Every row comes from one small tree of marks. Brackets hold a mark, then the marks that hang from it, in alphabetical order. Every link used is in the known rows. Which tree was each row made from?
Known rows
[sitid bofa [kivelav litine] [rino vili]]: [ -7.2   3.4 -12.9  12.7 -13.5 -19.5 -10.4   5.1  -7.8   0.2  13.6  28.8
  13.8  14.8   7.7  -6.2 -23.8 -20.1 -27.2 -10.3  26.7  -2.8   6.4]
[bofa sati [sitid kivelav [rino vili]]]: [ -4.9  -9.5 -24.0  21.7  -2.6  -8.3  -4.2   3.5 -16.3 -16.3  -5.8   3.9
  13.0  22.8  -2.8   1.7 -25.0  -6.6  -2.3  -9.4  11.4  -5.3  -4.4]
[kivelav [litine rino]]: [  4.2   2.5  -4.9  -5.6 -22.1  -5.8  -8.8   6.8   6.2  15.9  -7.6   4.7
  15.7   4.8  14.0  -9.3  -1.0  20.5   1.6  -7.6   3.3   0.1  18.0]
[bofa [sati rino] sitid]: [  1.1  -8.3 -18.3   8.4  -4.3   4.3  -5.0  -3.2   4.2  -9.9  -3.2   0.4
  11.7   9.5  11.1  -3.7  -7.0  15.9  11.7  -4.3 -12.2   3.1   0.2]
[sitid [bofa [sati rino]] [kivelav litine]]: [  2.5  -2.8 -16.7  -7.9 -17.8 -10.2  -5.6  10.1   7.0  -8.3  13.0  31.3
   7.0   4.1  10.8 -10.3 -26.6  -7.0 -11.6  -6.6  -7.1   1.6  18.0]
[litine [bofa sati sitid] [rino vili]]: [  5.3 -16.1 -17.2  26.8  -4.2  -5.3 -12.1  13.7  -1.3  -9.0   3.4  -3.9
  19.9  15.7   2.0  24.8   2.5  30.5   9.2 -24.6   0.2   5.3   9.9]
[bofa sati]: [  0.9  -6.7 -10.4  -5.5  -5.6  -2.5   5.5   2.7  -0.8 -14.9   0.4   4.7
   3.1  -2.8  -2.9  -1.2  -2.9   3.7   0.1  -7.8  -1.1  -1.7   4.3]
[sati [bofa sitid]]: [  2.6 -22.2  -9.6  14.8   0.5   5.2  -5.5  -4.4  15.9   3.7 -19.9   5.2
  -1.7   7.8  -3.6  -3.5  -4.4   7.1   7.6   4.8 -11.3   3.9   5.2]
[sati bofa rino]: [  6.2 -13.4  -4.2  -4.4   1.6   5.0 -13.4 -11.1  21.1  -0.8 -25.3   9.1
  10.0  -4.5  21.1   1.9  -6.0  13.8  -4.7  -5.4 -25.1   1.4  11.0]
[sitid bofa [kivelav sakis [sati [rino vili]]]]: [ -3.9  -4.1  -5.0  10.7  20.3 -13.1  -7.2   8.8 -22.5  19.6   3.7  29.8
   4.4  16.7   7.4  -1.8 -34.2  -6.9  -5.3 -10.8  -3.4  10.1   7.5]
[litine bofa rino [tirukop sati [sitid kivelav]]]: [ 18.6 -26.2   2.3  16.5  -4.7 -15.5  -7.9  33.8   7.8   4.2  15.4 -23.3
   9.7  -5.7   7.7  27.4  -6.0  17.9  20.2   8.1  -2.7  -9.6   8.6]
[sitid [kivelav litine sakis] [rino vili]]: [ -9.0   8.1  -9.7  13.4   5.1 -18.1  -8.8   7.6 -30.4   9.0 -19.8  10.1
  16.5  23.0   7.9   0.7 -30.2 -17.9  -7.9 -14.1  18.2  -1.7  -9.8]
[tirukop [sati bofa] [sitid [kivelav sakis]]]: [  8.6 -31.5  16.6  17.1  11.8 -13.9   7.5  11.6  -2.5 -12.0 -18.0  12.9
  -4.1  -7.8   1.8   1.9 -29.9  -4.4  16.9  11.3 -13.8  -2.5  -3.1]
[rino vili]: [ -8.0   0.3  -2.5  25.3   2.3  -2.3   3.0  -5.4 -13.6   1.9  -4.4  -2.5
   6.9   2.9  -0.8   3.3  -4.3   2.0 -13.5 -15.7  -3.6  -0.9   0.7]
[bofa sitid]: [-0.5 -4.7 -8.5 16.9 -0.9  4.0 -2.3 -1.4 -0.1  5.2 -0.3 -4.3 -0.2 13.4
 -3.7 -4.0 -1.2  3.7 13.9  7.6 -0.4  4.4 -4.9]
[kivelav [litine [tirukop sati]] sakis]: [ -1.4  -2.1   2.8   6.2   2.0 -11.8   4.5  15.3 -14.0  28.0  -8.7 -16.0
   8.0   5.7   4.8 -10.8  -6.2   5.6  17.2   3.7   3.2   0.8  -4.9]
[kivelav [litine [bofa sitid] rino tirukop] sakis]: [  6.4  -4.5 -16.5  17.2   1.8  -8.1 -14.3  27.8  -6.7  38.3  -6.3 -18.6
  17.1  20.4   6.6   6.1   1.9  20.3  32.8  -1.1   5.5   9.0   1.5]
[sati bofa [rino vili]]: [  0.4 -13.9  -5.9  16.9   2.3   2.3 -10.4 -16.3   9.8   1.2 -27.7   7.1
  15.7  -1.0  20.0   3.3 -10.2  15.0 -14.6 -17.8 -27.7   0.1  11.1]
[tirukop sati [sitid bofa kivelav [rino vili]]]: [  1.0 -18.6  13.5  27.1  -1.6 -24.4   3.0   7.0  -6.9 -20.4  22.9  22.1
   7.5  -6.1   9.0  -0.3 -24.4 -11.8 -10.3   5.2  21.0  -8.8  -5.5]
[sitid bofa]: [-1.6 -3.3 -3.0  0.0  0.9 -4.9 -0.8  2.8  5.0 -3.9 25.5 19.8 -3.0  0.5
 -1.7 -7.7  0.9 -3.6 -7.4  2.3  9.7  4.3  9.1]
[tirukop sitid]: [  2.1  -6.6   1.1  20.7  -2.0  -3.9   2.4   1.3   2.0   1.5   0.2   6.2
  -0.8 -13.7   3.2  -1.4  -3.2  -2.2  10.5  12.5  -0.5  -1.2  -5.0]
[bofa sati [sitid kivelav rino]]: [  0.6  -9.0 -23.7   5.0  -4.5  -6.5  -5.8   5.1  -6.9 -17.1  -2.5   5.5
   8.5  21.2  -3.0  -0.1 -22.2  -7.8   6.1   0.5  13.0  -3.8  -5.0]
[tirukop [sati bofa [rino vili]] sitid]: [  6.4 -29.0  17.1  30.4  -0.6  -9.4   3.3  -8.5  12.6 -10.6 -15.9   8.9
  11.4 -20.1  22.2   2.7 -13.7  18.6  -1.9  -1.6 -21.4  -3.6   0.9]
[sitid bofa [rino vili]]: [ -8.1  -0.1  -7.3  13.5   3.7 -14.5  -8.4  -4.5  -6.5  -6.7  23.6  21.4
  12.8   8.5   6.6  -4.3  -2.4  -7.5 -23.3 -10.0  34.4  -1.4   2.6]

Which tree is each row?
[  3.8 -10.9  -8.3  14.6  -4.6  -8.0  -0.3   2.0   8.8 -11.3  19.0  25.6
   4.8 -15.9  11.2  -7.8  -5.6   2.2   3.1   6.9   0.7   1.4   6.4]
[tirukop [sitid [bofa [sati rino]]]]
[  0.9  -3.3 -20.0  16.0  -0.7  -3.6  -9.3  19.2 -16.2  24.6 -12.5 -12.0
   7.2  29.7   0.1  -8.3 -24.6   4.2  24.2   7.1  -4.6   1.8   4.4]
[bofa [sitid [kivelav [litine rino tirukop] sakis]]]
[  2.1 -10.2 -13.2  23.8  -1.7  -6.5   0.8  11.0   3.5  17.5  23.2  -7.6
  -1.8 -12.3  -1.0  -8.7   0.5  -5.5   7.3  20.4   4.9  -7.2   4.4]
[litine [tirukop [sitid bofa]]]
[  6.9 -29.9  13.7  28.6  -1.4 -11.5   2.0  -2.0   7.1 -14.3 -19.5  11.6
   8.7 -13.5  19.2   6.3 -31.2   5.9  -3.2  -1.0 -27.4  -6.7   3.1]
[tirukop [sati bofa [rino vili]] [sitid kivelav]]
[ 10.4 -27.3   0.6  17.0  -1.9  -7.9  -0.5  10.0  11.2   6.6  -7.1 -15.0
   3.6 -13.4  13.5   1.0 -19.1   3.2   7.8  16.3 -22.1 -14.0   4.7]
[litine [tirukop [sati bofa rino] [sitid kivelav]]]
[  1.6  -7.1  -8.4  15.6  -1.0   1.2  -7.3   3.0  -3.5  20.5 -11.4   3.7
   1.9  17.5   4.9   0.7 -23.7   2.9   9.0   5.4 -11.5   4.5  -2.1]
[bofa [sitid [kivelav [sati rino]]]]
[  3.7 -29.7  16.2  28.8  -1.4 -17.4   3.5  -5.4   7.9 -14.5 -10.2  11.0
  11.2 -15.8  12.0   2.3 -10.1   6.2  -6.1   1.1  10.8  -8.4  -7.5]
[tirukop [sati bofa] [sitid [rino vili]]]
[  5.2  -4.8   4.4   8.2   2.4 -11.8  -3.3  20.2  -2.9  25.8  -5.5 -16.9
  13.8   1.5  14.8  11.3   1.7  11.0  19.6  -1.1  -3.9   6.4 -12.4]
[kivelav [litine bofa [tirukop [sati rino]]] sakis]
[ -6.6  -1.9 -11.3  28.8   0.0  -3.6  -7.4  -7.1  -9.5   3.1  -1.2  -3.4
  12.0  18.7   3.5  -0.5  -4.2   2.0  -0.4  -2.8  18.4  -0.7 -10.4]
[bofa [sitid [rino vili]]]
[ -9.2  -4.6  -9.1  13.8  21.0 -22.8  -9.6  10.0 -30.7  15.0   7.2  32.2
   9.1  23.2   2.1  -0.4 -31.9 -17.0 -14.0 -12.8  30.3   3.6  -0.2]
[sitid bofa [kivelav sakis sati] [rino vili]]
[ -2.2  -8.7 -22.8  23.7  -3.4  -0.1  -4.6  -0.6 -10.6 -12.2 -11.3   1.8
  13.5  18.6   7.5   1.2 -28.4   5.6   2.1 -13.0 -20.9  -0.5   2.5]
[bofa [sati [rino vili]] [sitid kivelav]]
[  7.2 -19.2 -13.8  21.7  -1.9  -4.9  -5.5  10.8   6.6  31.6 -13.3  -8.9
   2.9  -9.7   8.8   0.4 -20.3  -1.5   7.4  15.9 -18.4  -8.9   6.5]
[litine [tirukop [sitid [kivelav [sati bofa rino]]]]]
[ -2.8  -2.9  -6.7  -1.0  19.6  -9.9  -3.2  16.1 -18.6  -4.6  14.7  24.5
  -5.8  17.0  -7.1  -4.8 -27.5 -20.5   5.0   1.5   3.4   6.2   5.5]
[sitid bofa [kivelav sakis]]
[ -5.7  -0.7   2.4  15.4  24.4  -6.8  -5.9  -1.9 -25.9  34.6 -22.4   9.2
  13.5   9.8  16.3   1.6 -15.3  15.6   5.5 -17.2  -6.2  10.9  -4.3]
[kivelav sakis [sati [rino vili]]]
[  6.1 -17.7  15.5  17.6 -15.6 -19.0   9.5  13.8   7.6  -8.5  20.8  24.3
  -2.7 -13.1   5.5  -8.3 -23.3  -7.4   1.8  14.1   2.2  -1.9   1.4]
[tirukop sati [sitid bofa [kivelav litine]]]
[  5.2 -11.7  -2.5  18.2  -1.8 -10.8  -4.2   7.0   3.6  12.7  10.9  30.8
  -1.4  -9.6   9.7  -3.7 -24.4  -7.4   0.2  11.7  -3.4   3.1   5.5]
[tirukop [sitid bofa [kivelav [sati rino]]]]
[  5.2 -17.9  17.9  11.3  -2.0 -20.7   2.3   3.5   8.1 -18.0  29.4  20.8
   5.7 -14.7  12.6  -6.1  -4.0  -0.6  -0.5  13.7  29.3  -5.0  -7.1]
[tirukop sati [sitid bofa rino]]
[ -2.4  -3.2 -16.0  -3.8  -0.5 -15.1   0.7  17.9 -13.4  -4.0  10.1  32.2
   1.2  13.6  -3.6 -12.6 -29.8 -15.4   2.6  -6.3   4.1   7.3   9.6]
[sitid [bofa sati] [kivelav litine sakis]]
[ 10.6 -31.0  13.9  11.2  -2.9 -17.7   0.2   5.4  10.9 -19.5 -10.3  15.8
   3.3 -10.2   9.7   3.9 -24.2  -6.1   1.9  11.8   6.5 -10.4  -4.8]
[tirukop [sati bofa] [sitid kivelav rino]]
[ -5.4 -20.1  -6.0  24.3  23.9  -8.7  -6.6  -0.1 -15.6  35.8 -33.3  14.8
   8.3  18.0   0.7  -2.3 -14.7  10.2  10.6  -8.3   8.4  11.2  -6.0]
[kivelav sakis [sati [bofa [sitid [rino vili]]]]]
[  3.8 -17.3  14.6  11.0  12.1 -25.6   1.3  13.6 -12.1 -18.5  19.5  25.4
   2.8  -1.2   8.1  -3.0 -25.9 -13.8   8.6  13.4  23.7  -3.0 -10.2]
[tirukop sati [sitid bofa [kivelav sakis] rino]]
[  0.6  -9.1  -3.8  -0.7  -0.3 -10.0  -2.3  12.1  -2.8  13.6  16.8  30.0
  -7.7   7.0  -5.0  -2.7 -24.4 -12.9 -11.6   1.8   4.5   4.1  12.1]
[sitid bofa [kivelav sati]]
[ -0.5  -8.9 -19.5   7.0  -4.4  -4.1  -5.9   0.1  -1.0 -13.2   1.4   3.4
  11.7  13.7   1.1  -4.2  -3.2   5.1   8.3  -0.8  19.8  -1.2  -7.2]
[bofa sati [sitid rino]]
[  5.1 -13.7  -6.9  -3.5   1.2 -11.8 -10.1  16.7  -9.0  34.4 -35.1  20.1
   7.8  17.3   5.7  -3.3 -33.7   8.9   7.5  -9.2  -8.8   6.0  16.9]
[sitid [kivelav [litine rino] sakis [sati bofa]]]
[ -0.6 -17.1 -12.1  30.9   2.4   6.0 -12.3 -16.4  10.3   5.5 -28.5   3.5
  15.2   8.7  17.2   0.9 -11.1  18.6  -4.1 -12.3 -27.8   3.7   7.9]
[sati [bofa sitid] [rino vili]]
[  2.3 -10.0   0.3   4.2   3.1  -9.9  -2.0   9.6  -2.7  27.7 -20.4 -11.6
  13.0   3.2  15.9 -10.5  -9.0  12.3  15.6   0.5  -9.7   1.7   0.1]
[kivelav [litine [tirukop [sati bofa rino]]] sakis]
[  3.1 -19.2 -16.2  17.0 -20.4  -6.7  -8.5   5.8  17.5  60.7 -23.5  -1.2
   9.5   2.9   6.4 -12.3  -4.0  13.0   1.7   7.4   7.9   1.1   4.6]
[kivelav [litine tirukop] [sati [bofa [sitid rino]]]]
[  1.4 -15.7  15.6  27.1  -1.5 -21.4   4.8   4.8 -10.6 -16.7   1.4   7.0
   9.1  -6.1   9.6   6.5 -25.9  -8.1  -4.1   3.8  13.1 -11.9 -12.8]
[tirukop sati [sitid kivelav [rino vili]]]
[  9.7  -6.5 -16.8  15.3 -22.5  -4.3 -14.9  22.2  14.6  32.5   0.8 -20.8
  16.8   9.0   8.2   8.5   8.1  22.2  15.8   1.5   2.1   1.7   9.2]
[kivelav [litine [bofa sitid] rino tirukop]]
[ -0.6  -6.4  -5.9   9.7   1.7 -10.4  -6.3   5.2  -6.1  14.8  10.7  28.5
   2.2   7.7   7.9  -1.2 -28.5  -4.7 -18.7  -8.6  -5.9   4.0  12.9]
[sitid bofa [kivelav [sati [rino vili]]]]
